Every row comes from one small tree of marks. Brackets hold a mark, then the marks that hang from it, in alphabetical order. Every link used is in the known rows. Which tree was each row made from?
Known rows:
{J H {Y N}}: -.52 -.07 -.15 -.08 -.12 .07 .07 .18 -.07 -.04 .02 -.10 .02 .13 -.19 .13
 .05 .18 -.22 .04 .04 -.18 .11 .21 -.12 -.04 -.03 .08
{Y N}: -.23 -.11 -.10 -.03 -.05 -.06 .02 .06 -.03 -.07 -.03 -.12 -.08 -.01 -.14
 .06 -.05 .08 -.10 .09 -.03 .00 .04 .11 .05 -.01 -.06 -.01
{H J L Q}: .06 -.15 .32 .00 -.16 -.02 -.10 .04 .12 -.13 .06 .17 .09 -.04 -.18 .06
 .11 -.12 -.04 -.03 -.11 -.08 .18 -.09 -.01 .02 -.07 .03
{J {H B E Q}}: .04 -.07 .12 .16 .03 -.01 .06 .06 .25 -.10 .02 .10 -.02 -.12 -.13 -.07
 .14 -.12 .05 -.19 -.01 .05 .14 .02 -.16 -.04 -.13 .22
{E {H J}}: -.06 -.11 .00 -.01 -.16 .00 -.04 -.04 .00 -.03 -.09 .07 -.08 -.05 -.14
 .07 -.03 .02 -.15 .11 -.01 .05 -.05 -.09 -.03 -.02 .01 -.13
{K {H L Q}}: -.19 -.07 .23 .00 -.12 -.03 -.07 .02 .11 -.04 .11 .04 -.02 -.12 -.06 .11
 .10 -.09 -.11 -.08 -.08 -.10 .02 .00 -.16 -.10 -.03 -.03
{G {H E J L W} X}: -.19 -.14 .31 -.12 -.21 -.02 -.04 .09 .13 -.09 .08 .28 .06 -.18 .07 -.11
 .08 -.15 .11 .07 .04 .00 .33 -.08 .16 -.29 .08 -.32
{E {H L Q W}}: -.08 -.12 .18 .08 -.38 .10 .02 -.03 .07 -.10 .08 .15 -.01 -.12 .05 .13
 .03 -.08 -.19 -.03 -.10 .00 .10 -.15 -.14 -.20 -.03 -.11
{X {H E Q W}}: .26 -.15 .15 .07 -.17 .11 .12 .14 .24 -.11 .10 .17 -.01 -.07 -.08 -.01
 .00 -.23 .04 -.18 .10 .01 .19 .04 -.07 -.02 -.14 -.01
{B {H E L W}}: -.07 -.15 .23 -.07 -.16 .16 .12 .05 .19 -.06 .00 .07 -.03 -.27 .10 .04
 .02 .00 -.14 -.04 .10 .07 .25 .09 .08 -.29 .02 -.09
{L {H B Q W}}: .13 -.06 .17 .13 -.28 -.11 .04 .00 .23 -.26 -.01 .12 .03 -.06 -.16 .06
 .04 -.14 .12 -.21 -.03 .06 .13 .01 -.21 -.12 -.07 .18
{H B {J Y} L}: -.06 -.16 .16 -.15 -.13 -.07 -.05 .02 .12 -.18 .00 .11 .15 -.06 -.27 .08
 .08 -.06 -.08 -.01 -.08 -.09 .34 .04 -.12 -.05 .01 .13
{G H}: -.11 -.14 .01 -.04 .07 -.07 -.06 .11 .08 .07 .00 .01 -.20 -.07 .03 .04
 .01 .07 -.04 .00 .07 -.06 -.20 -.05 -.10 -.13 .05 -.17
{E H}: -.11 -.09 -.09 .02 -.09 .00 -.02 -.01 -.01 .05 -.09 -.04 -.18 -.07 .02
 .09 -.06 .08 -.21 .06 -.02 .09 -.17 -.08 -.08 -.11 .03 -.12
{Q {H W}}: .05 -.09 -.06 .00 -.30 -.01 .12 .06 .09 -.02 -.07 .01 -.04 -.08 -.15 .15
 .02 .06 -.08 .03 .06 -.01 -.01 .04 .11 -.24 .07 -.22
{H {J Y}}: -.04 -.20 .08 -.15 -.11 -.02 -.06 .14 .03 -.08 .02 .07 .09 .09 -.26 .12
 .05 .03 -.06 .05 .09 -.08 .13 .08 -.10 -.02 -.02 .05
{U H}: -.03 -.13 .08 -.12 .02 .03 -.02 .07 .07 .07 -.07 -.17 -.07 -.06 -.02 .20
 .00 .06 -.08 -.01 .01 .04 -.14 .05 .00 -.07 .02 .01
{K {H B E Q W}}: .06 -.13 .22 .09 -.16 -.06 .10 -.03 .27 -.21 .15 .15 .05 -.24 -.18 .01
 .10 -.26 .15 -.14 .07 .09 .24 .11 -.27 -.16 -.15 .10
{G {H B {J {Y N}}} X}: -.41 -.04 -.01 -.17 -.09 -.19 -.02 .11 -.10 -.11 .15 .13 .04 .10 -.22
 -.05 .03 .05 .08 .08 -.02 -.17 .23 .00 -.09 -.12 .06 -.10
{K {H B E {J Y} L}}: -.23 -.14 .22 -.18 -.12 -.05 .02 .00 .20 -.18 .02 .13 .16 -.20 -.28 -.01
 .09 -.16 -.05 -.03 .01 -.03 .42 .21 -.21 -.09 -.01 .08
{G H X}: -.19 -.04 .01 -.08 .07 -.14 -.10 .15 -.02 .11 .04 .04 -.19 .00 .14 -.03
 .03 .07 .06 .03 .02 -.03 -.16 -.17 .05 -.24 .12 -.25
{Q {H B W}}: .13 -.07 -.08 .04 -.25 -.09 .14 -.03 .15 -.10 -.08 .02 -.02 -.15 -.22
 .10 .03 -.01 -.01 -.03 -.01 .02 .08 .01 .03 -.24 .05 -.11
{Q {H {J {Y N}} L W}}: -.34 -.12 .04 -.17 -.56 .05 .14 .09 -.03 -.19 .01 .10 .22 .01 -.37 .16
 .02 .07 -.23 .12 -.03 -.22 .43 .21 .09 -.16 .05 -.20
{U {H W}}: .00 -.18 .12 -.11 -.15 .09 .04 .05 .11 -.02 -.01 -.12 .02 -.10 -.02 .25
 .02 -.01 -.02 .00 .06 .03 -.01 .08 -.01 -.17 .01 -.03
{L H}: -.09 -.06 .00 .00 -.11 -.09 -.04 .08 .11 -.06 -.20 -.05 -.12 .00 -.06
 .05 -.05 .06 -.07 -.07 .02 .05 -.09 .07 -.03 -.07 .04 .03
{X {G {H B E J Q}}}: .31 -.09 .09 .03 .04 -.26 -.06 .09 .25 -.17 .06 .30 -.05 -.19 -.11 -.16
 .07 -.31 .30 -.15 .00 .03 .17 -.03 -.15 .04 -.05 .00
{G {H W} X}: -.17 -.10 .06 -.06 -.12 -.09 -.03 .12 .01 .02 .12 .10 -.09 -.03 .14 .02
 .04 .01 .12 .04 .08 -.04 -.03 -.15 .04 -.34 .11 -.28
{N Y}: .08 -.21 .05 -.12 -.01 .04 .02 .13 .09 -.05 -.10 .00 -.05 .04 -.14 .17
 .05 .11 -.08 .10 -.01 .00 -.13 -.09 -.06 -.10 -.05 -.07
{K {H B {J Y} L Q}}: -.17 -.09 .29 -.10 -.19 -.08 -.05 .00 .13 -.19 .18 .19 .19 -.05 -.34 .10
 .16 -.15 -.04 -.10 -.09 -.18 .31 .06 -.34 -.03 -.05 .14
{X {H E}}: .12 -.12 -.04 -.03 .05 .04 .07 .13 .18 .01 -.09 .01 -.15 -.09 -.05 -.05
 -.07 -.09 -.07 -.10 .08 .06 .05 .07 .04 .03 -.04 -.05
{K {H B J L Q W}}: -.04 -.11 .34 .01 -.32 -.06 .00 -.13 .21 -.28 .17 .22 .21 -.21 -.29 .10
 .15 -.28 .07 -.09 -.09 -.10 .36 .00 -.21 -.10 -.08 .02
{X {G {H E Q}}}: .19 -.09 .02 .03 .07 -.18 -.07 .22 .18 -.01 .05 .18 -.18 -.14 .11 -.10
 .03 -.19 .16 -.14 .06 .04 -.03 -.02 -.11 -.06 -.02 -.08

Which tree is each row?
.06 -.11 .42 -.01 -.09 .10 .03 .06 .19 -.07 .07 .22 .02 -.16 -.09 -.04
 .09 -.06 -.10 -.08 .04 -.01 .26 -.01 .03 -.06 -.07 .02 -> {B {H E J L Q}}
.17 -.10 .23 .14 -.26 -.07 .10 .03 .32 -.28 -.05 .17 .03 -.15 -.13 -.06
 .03 -.20 .15 -.22 .03 .16 .27 .09 -.19 -.14 -.11 .20 -> {L {H B E Q W}}
.05 -.12 .25 .08 -.40 .00 .02 -.16 .14 -.25 .08 .26 .12 -.17 -.17 .08
 .07 -.20 -.06 -.05 -.16 .00 .30 -.18 -.18 -.10 -.06 -.02 -> {E {H B J L Q W}}
-.23 -.16 .12 -.06 -.23 .12 .12 .09 .24 -.19 .00 .10 .17 -.17 -.10 .05
 .13 -.09 -.09 -.11 .02 -.03 .46 .16 -.18 -.25 -.01 .13 -> {J {H B E L W} Y}
-.05 -.16 .01 -.07 -.35 .01 .06 -.04 .06 -.21 .04 .17 .13 -.05 -.26 .14
 .01 -.05 -.07 .04 .03 .01 .25 -.01 -.26 -.15 .00 .01 -> {E {H B {J Y} W}}
.14 -.15 .10 -.01 -.35 .02 .14 .06 .18 -.11 -.09 .17 .08 -.16 -.29 .02
 .04 -.07 .00 .06 .12 .07 .24 .12 .19 -.16 .00 -.21 -> {Q {H E J W}}
.06 -.06 .23 .06 -.22 -.09 -.08 .07 .14 -.15 -.05 .16 .02 .06 -.23 .03
 .04 -.07 .03 -.11 -.01 -.02 .04 .01 -.07 .07 -.06 .08 -> {L {H J Q}}
-.11 -.04 .20 .02 -.08 -.11 -.04 -.08 .17 -.12 .10 .05 .00 -.19 -.14 .06
 .11 -.16 -.04 -.14 -.15 -.06 .11 -.02 -.23 -.09 -.04 .08 -> {K {H B L Q}}
-.10 -.03 .15 .11 -.04 -.01 -.01 -.01 .17 -.10 .02 .06 .02 -.10 -.08 .04
 .16 -.07 -.08 -.19 -.17 -.11 .13 -.09 -.15 -.07 -.05 .15 -> {J {H B L Q}}
-.13 -.16 .02 -.03 -.15 .08 .15 .12 .21 -.16 .02 .08 .12 -.10 -.16 .04
 .11 -.06 .00 -.11 .14 .01 .34 .19 -.22 -.21 -.05 .17 -> {J {H B E W} Y}
.15 -.15 .24 .03 -.23 .14 .10 .11 .25 -.13 .08 .19 .03 -.14 -.02 .00 .02
 -.25 -.05 -.19 -.01 -.03 .31 .02 -.03 -.06 -.10 -.04 -> {X {H E L Q W}}
.15 -.12 .16 .12 -.35 -.02 .05 -.13 .12 -.23 .10 .24 .08 -.11 -.23 .08
 .05 -.18 .03 -.03 -.05 .04 .18 -.15 -.22 -.07 -.10 .01 -> {E {H B J Q W}}
-.27 -.14 .14 -.09 -.25 .02 .00 -.03 .12 -.10 .05 .00 .05 -.21 -.03 .16
 .05 -.09 -.11 .01 -.01 -.06 .14 .10 -.07 -.23 .03 -.16 -> {K {H L W}}
-.03 -.14 .26 .05 -.45 .09 -.01 -.06 .07 -.17 .09 .26 .10 -.10 -.10 .12
 .05 -.14 -.14 .01 -.09 -.03 .23 -.15 -.10 -.11 -.05 -.13 -> {E {H J L Q W}}
.27 -.19 .40 .00 -.20 .04 .09 -.01 .29 -.23 .08 .16 .19 -.19 -.25 .07
 .11 -.26 .20 -.12 .04 .09 .33 .07 -.11 -.04 -.16 .16 -> {U {H B E J Q W}}
-.11 -.14 .23 -.25 -.11 .03 -.03 .02 .11 -.11 -.02 -.02 .19 -.07 -.23
 .19 .08 -.03 -.09 -.04 -.09 -.10 .27 .09 -.13 -.05 .04 .14 -> {U {H B {J Y} L}}
.01 -.13 .28 -.02 -.25 -.01 -.01 .22 .19 -.18 -.01 .24 .11 .09 -.27 -.03
 .05 -.07 .01 -.12 .11 .00 .24 .17 -.20 .02 -.09 .19 -> {L {H E {J Y} Q}}
-.15 -.14 -.01 -.11 -.22 .04 -.02 .06 -.05 -.03 -.01 .09 .01 .06 -.19
 .14 -.01 .08 -.21 .09 .05 -.03 .04 -.01 -.19 -.06 .02 -.07 -> {E {H {J Y}}}
-.08 -.19 .27 -.24 -.29 .08 .03 .00 .15 -.20 .04 .05 .29 -.11 -.23 .24
 .08 -.10 -.03 -.04 -.04 -.10 .40 .11 -.15 -.14 .03 .10 -> {U {H B {J Y} L W}}
-.17 -.22 .29 -.27 -.34 .15 .00 .09 .09 -.13 .06 .04 .26 -.04 -.16 .29
 .08 -.03 -.12 .01 .02 -.13 .31 .14 -.06 -.15 .04 -.01 -> {U {H {J Y} L W}}
-.17 -.11 .09 -.04 -.22 .03 -.06 -.08 .01 -.05 -.10 .09 -.03 -.12 -.07
 .07 -.02 .00 -.25 .10 -.12 .00 .08 -.11 .02 -.05 .05 -.16 -> {E {H J L}}
-.04 -.08 .06 -.02 -.16 .00 .08 .09 .16 .03 -.19 .02 -.09 -.21 -.06 -.02
 .01 .04 -.20 .01 -.04 .06 .12 .07 .19 -.19 .08 -.20 -> {Q {H E L}}
-.25 -.17 .14 -.17 -.29 .17 .20 .14 .04 -.19 .13 .12 .14 -.03 -.26 .06
 .00 .07 -.11 .08 .24 -.05 .44 .30 -.02 -.13 -.08 .00 -> {B {H E {J {Y N}} W}}
.16 -.17 .34 .03 -.29 -.04 -.01 -.08 .21 -.30 .11 .24 .21 -.15 -.25 .06
 .13 -.25 .09 -.09 -.12 -.05 .39 -.08 -.09 -.07 -.10 .10 -> {H B J L Q W}
.20 -.07 -.03 -.04 -.01 -.08 .02 -.04 .16 -.12 -.06 .07 -.01 -.05 -.30
 .00 -.02 -.14 .03 -.11 -.04 -.06 .12 -.01 -.03 .13 -.03 .02 -> {X {H B J}}
.00 -.14 .26 .04 -.17 -.06 .00 .00 .22 -.16 .16 .20 -.01 -.20 .00 .03
 .10 -.16 .05 -.15 -.08 -.10 .15 -.14 -.24 -.22 -.02 -.06 -> {G {H B L Q W}}
.21 -.12 .32 .12 -.32 -.08 .08 -.01 .33 -.35 -.03 .28 .14 -.13 -.29 -.08
 .05 -.27 .20 -.18 .04 .11 .38 .10 -.14 -.04 -.14 .18 -> {L {H B E J Q W}}
.10 -.16 .26 -.01 -.20 .10 .03 .08 .13 -.05 .11 -.02 .06 -.04 -.05 .25
 .07 -.07 .03 -.09 .03 -.01 .01 .01 -.11 -.13 -.08 .04 -> {U {H Q W}}
.24 -.13 .01 -.12 -.23 -.01 .03 .08 .22 -.20 -.07 .22 .10 -.20 -.06 -.04
 -.05 -.36 .08 -.10 -.02 .00 .45 .11 .18 .04 .02 -.16 -> {X G {H E J L W}}
-.35 -.12 .05 -.13 -.49 -.01 .07 .12 .01 -.29 -.02 .08 .20 .13 -.35 .12
 -.04 .03 -.06 .05 .08 -.11 .35 .29 -.09 -.04 -.02 .04 -> {L {H {J {Y N}} W}}
.01 -.13 .04 -.08 -.22 .10 .06 .04 .14 -.09 -.01 .04 -.01 -.11 -.01 .11
 -.04 -.12 -.14 -.09 -.04 -.10 .17 .01 .05 -.09 .02 -.14 -> {X {H L W}}
.27 .00 .18 .04 -.03 -.11 .03 .06 .17 -.13 .08 .26 .02 -.01 -.20 -.19
 .05 -.27 .21 -.16 -.05 .04 .30 -.11 .05 .05 -.09 .05 -> {G {X {H B E J Q}}}
